What can hang from each mark
q638: q57
q849: q557
q255: q37 q57
q459: q37 q557 q783
q557: q459
q783: q322 q459 q849
q392: q37 q57
q37: q638
q738: q459 q638
q333: q37
q673: q37 q783

Known rows, with every way that one mark hangs from another
q783{q322 q459{q37}}: 0.224  -1.335  0.374  -4.067  -1.849  -2.614  1.331  -0.113  3.524  1.822  -2.931  -0.442  -0.061  0.935  1.387  -0.770  -1.691  0.009  1.985  -0.587  -1.850  -1.924  -1.577  -2.637
q849{q557{q459{q37 q783{q322}}}}: -0.811  0.124  -0.254  -2.014  0.747  -3.542  2.242  -0.080  3.226  3.633  -2.418  4.530  1.295  -0.359  0.397  -0.336  2.266  0.886  2.421  0.462  -2.146  -0.425  -0.344  -0.509
q255{q37{q638} q57}: -0.399  1.979  1.554  1.885  0.787  4.133  -0.633  0.680  0.985  -0.279  5.645  1.742  3.334  0.081  -0.294  1.271  -0.969  2.978  0.317  -2.046  3.198  0.662  -2.203  -0.546
q392{q37{q638}}: -0.502  0.952  0.704  -0.204  0.750  1.725  -2.604  -0.223  -0.053  -1.840  1.831  -0.434  3.845  -0.571  -0.460  0.085  -0.446  2.580  -0.597  -0.425  1.319  -0.064  -1.323  -0.346
q333{q37{q638{q57}}}: 0.089  1.707  0.714  1.316  -2.124  -0.068  -3.093  -0.544  -0.698  -3.646  0.154  -1.912  2.251  -0.663  -1.372  -1.222  -0.888  1.162  -1.778  0.777  1.831  -0.470  0.883  0.695
q392{q37 q57}: 0.833  0.670  1.821  0.794  -0.654  1.830  0.318  1.070  -1.996  -0.902  4.247  -0.900  1.277  2.291  0.112  1.559  0.060  2.194  -1.039  -2.906  -0.662  1.476  -2.939  1.359
q255{q37 q57}: 0.548  1.285  1.762  2.309  0.616  3.909  0.840  1.429  -0.752  1.099  5.004  1.982  1.949  1.719  0.386  1.514  -0.276  2.034  0.646  -2.495  1.357  2.045  -2.904  -0.186
q255{q37{q638}}: -0.655  1.346  0.825  0.163  1.043  2.167  -2.039  -0.060  0.298  -1.080  2.145  1.633  3.884  -0.967  -0.279  -0.179  -1.169  2.360  0.285  -0.194  2.593  0.513  -0.602  -1.107
q459{q37 q557}: -1.923  0.364  0.370  -0.501  -0.750  -0.537  0.767  0.836  1.648  1.459  -2.193  0.946  -2.609  -2.301  0.240  -0.981  1.856  -0.168  0.425  -0.320  -2.876  -0.721  -0.700  -1.819
q738{q459{q37 q783{q849}} q638{q57}}: 0.710  1.022  -0.441  -0.005  -2.277  -2.697  -1.519  -0.575  -1.737  1.198  -4.253  1.053  -0.341  4.415  -0.270  -0.356  -2.549  -1.565  2.287  -4.419  -3.992  0.989  -1.479  -2.226
q783{q459}: 0.136  -1.765  0.107  -2.411  -0.748  -1.380  0.794  -0.595  1.942  -1.077  -1.800  0.288  1.025  1.009  0.565  -0.051  -0.724  -0.306  1.008  1.898  -0.604  -0.958  -1.728  -1.771
q849{q557{q459{q37}}}: -0.913  -1.586  -0.302  -1.486  1.498  -2.262  1.283  -0.191  1.792  3.098  0.164  3.226  0.389  -2.290  0.027  -0.212  2.846  0.539  0.897  1.425  -1.150  0.001  -1.119  0.101
q557{q459{q783{q322}}}: -0.287  0.048  0.028  -1.312  -0.508  -2.599  2.374  -0.414  3.492  1.069  -1.681  4.048  2.924  2.094  0.337  -0.551  0.293  0.322  2.556  0.322  -2.380  -0.479  1.411  0.130
q392{q37{q638} q57}: -0.071  1.268  1.718  0.438  -0.501  2.155  -1.001  0.337  -0.301  -2.165  4.857  -1.186  2.655  0.776  -0.611  1.291  -0.769  3.121  -1.279  -2.386  1.173  0.316  -2.263  1.031
q673{q783{q459 q849{q557}}}: 0.545  -3.695  0.684  -2.871  -0.850  -6.208  2.308  -0.953  3.839  -0.126  -3.800  0.923  2.940  -1.720  0.574  0.823  -1.269  -0.817  2.444  0.413  -0.766  -0.885  -0.758  -3.129
q849{q557}: 0.077  0.159  -0.358  -0.636  0.997  -1.674  0.476  0.120  0.190  1.170  0.360  2.219  0.659  -0.707  0.059  0.658  2.302  0.774  0.603  0.638  0.260  0.104  -0.801  -0.426
q738{q459}: 1.301  0.023  0.171  0.676  -1.272  -0.440  -0.761  -0.776  -0.939  -1.561  2.142  1.907  1.405  0.542  -0.236  -0.424  -0.931  -0.424  0.196  0.266  -1.375  -0.581  0.103  -1.109
q783{q322 q849{q557{q459}}}: 0.473  -2.215  1.107  -3.996  -0.280  -5.550  2.376  -0.943  6.074  1.659  1.671  4.122  2.652  1.991  1.366  0.812  1.452  -0.665  3.545  -1.465  -1.426  0.051  1.209  -1.456
q673{q37{q638} q783{q322 q459 q849{q557}}}: 1.671  -3.872  0.740  -6.045  -2.245  -6.638  1.107  -2.113  5.755  -1.680  -3.358  0.993  3.485  -0.429  0.847  0.801  -4.514  0.781  4.531  -2.024  1.718  -2.086  -0.345  -4.554
q783{q322 q459 q849}: 0.619  -2.804  1.483  -5.350  -2.146  -5.026  1.968  -1.203  6.587  -0.656  -1.470  1.133  2.029  3.749  2.074  0.503  -1.902  -1.528  3.772  -0.927  -1.665  -1.090  -0.019  -3.415
q459{q37{q638} q557 q783}: -3.536  3.225  0.094  -0.519  -0.602  -1.101  0.284  0.570  4.147  0.056  -6.381  2.444  -0.706  -2.100  -0.235  -1.396  0.519  0.933  1.606  0.123  -2.470  -2.164  0.599  -2.729
q738{q459{q557 q783} q638{q57}}: 1.089  2.410  -1.033  1.192  -3.006  -2.214  -1.023  -0.315  -2.674  -1.361  -1.676  3.909  1.687  5.010  -0.800  -0.152  -0.130  -0.400  2.090  -2.807  -4.340  0.910  -1.230  -2.536
q459{q37{q638}}: -1.981  0.572  -0.016  -0.695  0.396  0.686  -1.549  -0.301  1.774  1.085  -1.877  -1.622  -1.191  -3.500  -0.540  -1.103  -1.108  0.736  -0.552  -0.304  0.768  -1.646  -0.107  -0.808
q783{q322 q459{q37{q638{q57}}} q849{q557}}: -0.193  -2.294  1.369  -5.753  -1.547  -6.026  0.474  -1.177  7.848  2.121  -2.887  1.352  1.970  1.676  1.122  0.377  -1.341  -0.065  3.279  -2.210  -0.535  -1.851  -2.046  -4.321

Rows
0.060  -2.904  0.913  -4.443  -1.626  -6.817  1.925  -1.049  6.267  1.316  -4.492  0.137  3.039  -2.695  0.758  0.087  -2.641  0.084  3.055  -1.391  -0.783  -2.396  -0.256  -4.160 -> q673{q783{q322 q459{q37{q638}} q849{q557}}}
0.098  -2.646  0.029  -1.370  -1.313  -3.117  1.585  -0.260  1.199  1.101  -5.277  -1.735  0.788  -3.285  0.109  -0.531  -2.602  -0.058  0.659  0.381  -1.229  -1.553  -1.481  -2.201 -> q673{q783{q459{q37}}}
-1.057  -2.402  0.915  -2.317  0.723  -4.026  -0.009  -1.036  5.348  2.020  -0.203  2.499  1.638  -0.151  -0.076  0.404  1.070  -0.402  1.656  -1.085  0.066  0.160  -0.721  -1.087 -> q783{q849{q557{q459{q37{q638{q57}}}}}}
1.479  1.757  -0.046  -0.729  -3.858  -4.424  -0.186  -0.624  0.339  -1.162  -1.529  4.476  2.327  6.708  0.112  0.080  -0.764  -1.171  3.917  -4.625  -5.017  0.758  -0.129  -3.476 -> q738{q459{q557 q783{q322 q849}} q638{q57}}
0.818  -2.754  1.228  -5.884  -1.383  -6.323  2.324  -1.150  6.830  0.381  -1.134  2.949  2.506  3.220  1.975  1.114  -0.178  -1.090  4.135  -0.585  -1.413  -0.956  -0.713  -3.736 -> q783{q322 q459 q849{q557}}
-2.009  2.117  0.696  -3.190  -0.291  -4.242  0.570  -0.189  6.579  2.324  -6.302  2.107  0.630  -0.038  0.747  -0.465  -1.257  0.428  3.447  -2.253  -1.177  -1.903  1.394  -3.041 -> q459{q37{q638} q783{q322 q849{q557}}}
-1.333  -1.681  0.077  -0.679  0.293  -0.585  -0.769  -0.795  2.998  2.320  0.027  0.837  1.268  -1.770  -1.031  -0.988  -0.012  0.938  -0.130  -0.135  -0.028  -0.698  -0.916  0.502 -> q557{q459{q37{q638{q57}}}}
-1.617  -0.441  0.832  -2.195  -0.732  -3.712  0.836  -0.901  6.590  2.631  -3.539  2.623  2.349  1.406  -0.035  -0.853  -1.180  0.119  2.637  -2.041  -1.800  -0.817  0.656  -0.945 -> q557{q459{q37{q638{q57}} q783{q322 q849}}}
-0.539  -2.746  0.857  -2.564  1.005  -4.058  1.601  -1.011  4.593  0.805  0.966  3.752  1.635  0.447  0.642  0.871  1.968  -1.144  2.366  0.446  -0.845  0.647  0.390  -0.823 -> q783{q849{q557{q459}}}
-1.453  -1.080  -0.429  -1.674  1.462  -2.040  0.270  -0.743  2.810  2.264  0.533  3.146  1.261  -3.183  -0.461  -0.309  2.398  1.144  0.857  1.515  0.044  -0.829  -0.766  -0.188 -> q849{q557{q459{q37{q638}}}}
0.240  2.376  -0.860  0.877  -2.875  -1.920  -1.166  0.060  -2.663  0.651  -3.637  2.803  -0.388  3.385  -0.781  -0.938  -0.398  -0.556  1.924  -3.514  -5.173  0.544  -1.933  -2.671 -> q738{q459{q37 q557 q783} q638{q57}}
-2.363  2.413  1.385  -2.027  -2.293  -4.162  0.499  0.276  7.458  1.544  -6.328  2.565  0.628  1.759  0.318  -0.648  -0.796  0.270  3.322  -3.898  -3.035  -1.603  0.472  -3.982 -> q459{q37{q638{q57}} q557 q783{q322 q849}}
-1.405  2.054  0.836  -2.285  -0.912  -4.488  -0.135  -0.145  6.104  3.454  -6.379  1.622  0.951  1.682  0.298  -0.147  -1.564  0.765  2.941  -4.092  -1.039  -1.307  -0.100  -2.791 -> q459{q37{q638{q57}} q783{q322 q849{q557}}}
-0.825  -2.544  1.750  -5.728  -2.703  -5.380  2.624  -0.453  7.960  0.456  -3.266  1.891  -0.183  1.850  2.101  -0.194  -0.403  -1.721  4.074  -1.203  -3.906  -1.727  -0.486  -4.795 -> q783{q322 q459{q37 q557} q849}
-0.172  -2.158  1.019  -4.130  -0.317  -5.333  2.189  -0.641  6.140  2.878  0.387  3.375  1.361  0.853  1.404  0.395  1.183  -0.782  3.449  -1.851  -1.874  -0.128  0.837  -1.581 -> q783{q322 q849{q557{q459{q37}}}}
-1.115  1.557  0.786  -2.723  -0.514  -4.591  1.975  0.465  4.964  3.755  -6.762  2.266  -0.805  1.452  1.448  -0.293  -0.411  -0.502  3.677  -2.713  -2.948  -0.698  0.691  -2.539 -> q459{q37 q783{q322 q849{q557}}}
1.022  -0.592  -0.152  -1.226  -0.876  0.451  -2.476  -1.045  0.250  -1.061  -0.355  -0.625  0.177  1.799  -0.728  0.220  -3.102  1.562  0.589  -2.715  3.184  -0.026  -1.619  -0.941 -> q673{q37{q638{q57}}}
-1.011  -2.166  1.908  -5.475  -3.006  -5.270  0.895  -0.891  8.922  0.291  -2.969  1.428  1.399  2.079  1.247  -0.213  -1.387  -0.672  3.466  -2.255  -2.399  -2.132  -1.255  -5.084 -> q783{q322 q459{q37{q638{q57}} q557} q849}
-0.623  -0.032  -0.480  -0.931  1.298  -3.000  1.889  -0.281  2.278  1.591  -1.273  5.244  2.395  0.160  -0.040  0.224  2.888  0.781  1.941  1.885  -1.304  0.121  -0.223  -0.037 -> q849{q557{q459{q783}}}
-0.755  -2.341  1.104  -6.408  -1.121  -5.810  1.099  -1.215  8.226  1.224  -2.714  1.544  1.548  0.375  1.546  0.100  -0.986  -0.425  3.764  -0.753  -0.707  -2.326  -0.884  -4.486 -> q783{q322 q459{q37{q638}} q849{q557}}
-0.209  -3.375  1.021  -2.360  -1.774  -4.894  0.474  -1.067  4.458  0.762  -5.470  -1.867  2.058  -2.033  -0.198  0.001  -3.799  -0.362  1.440  -1.631  -0.312  -1.438  -1.460  -3.204 -> q673{q783{q459{q37{q638{q57}}} q849}}
-0.077  -2.473  0.754  -2.887  -0.772  -6.241  1.966  -1.106  5.567  2.205  -1.877  1.267  3.398  -3.378  0.115  0.129  -1.309  0.356  2.625  -2.087  -0.580  -1.465  1.460  -2.189 -> q673{q783{q322 q849{q557{q459{q37{q638}}}}}}
0.620  -3.425  1.119  -3.936  -2.450  -5.937  2.612  -0.723  5.078  1.401  -5.083  -1.122  1.680  -1.217  1.055  -0.096  -3.515  -0.909  2.779  -2.107  -2.096  -1.715  -0.088  -3.548 -> q673{q783{q322 q459{q37} q849}}
-1.786  -0.378  -0.098  -0.693  0.431  -1.462  1.828  -0.014  2.714  2.535  -4.030  2.633  0.145  -0.504  0.068  -1.287  0.466  -0.205  1.585  1.028  -2.825  -0.393  0.151  0.410 -> q557{q459{q37 q783}}
-2.745  -0.822  0.406  -1.905  0.543  -2.635  0.984  -0.991  6.026  1.212  -3.946  2.772  1.367  -0.944  -0.084  -1.079  -0.521  -0.461  2.270  0.652  -1.557  -0.989  1.283  -0.664 -> q557{q459{q37{q638} q783{q849}}}
-2.705  2.681  0.196  -0.148  -0.803  -1.423  1.782  1.238  2.555  1.482  -6.978  2.648  -2.049  -0.590  0.400  -1.267  1.295  -0.142  1.906  -0.216  -4.203  -0.866  -0.037  -2.288 -> q459{q37 q557 q783}
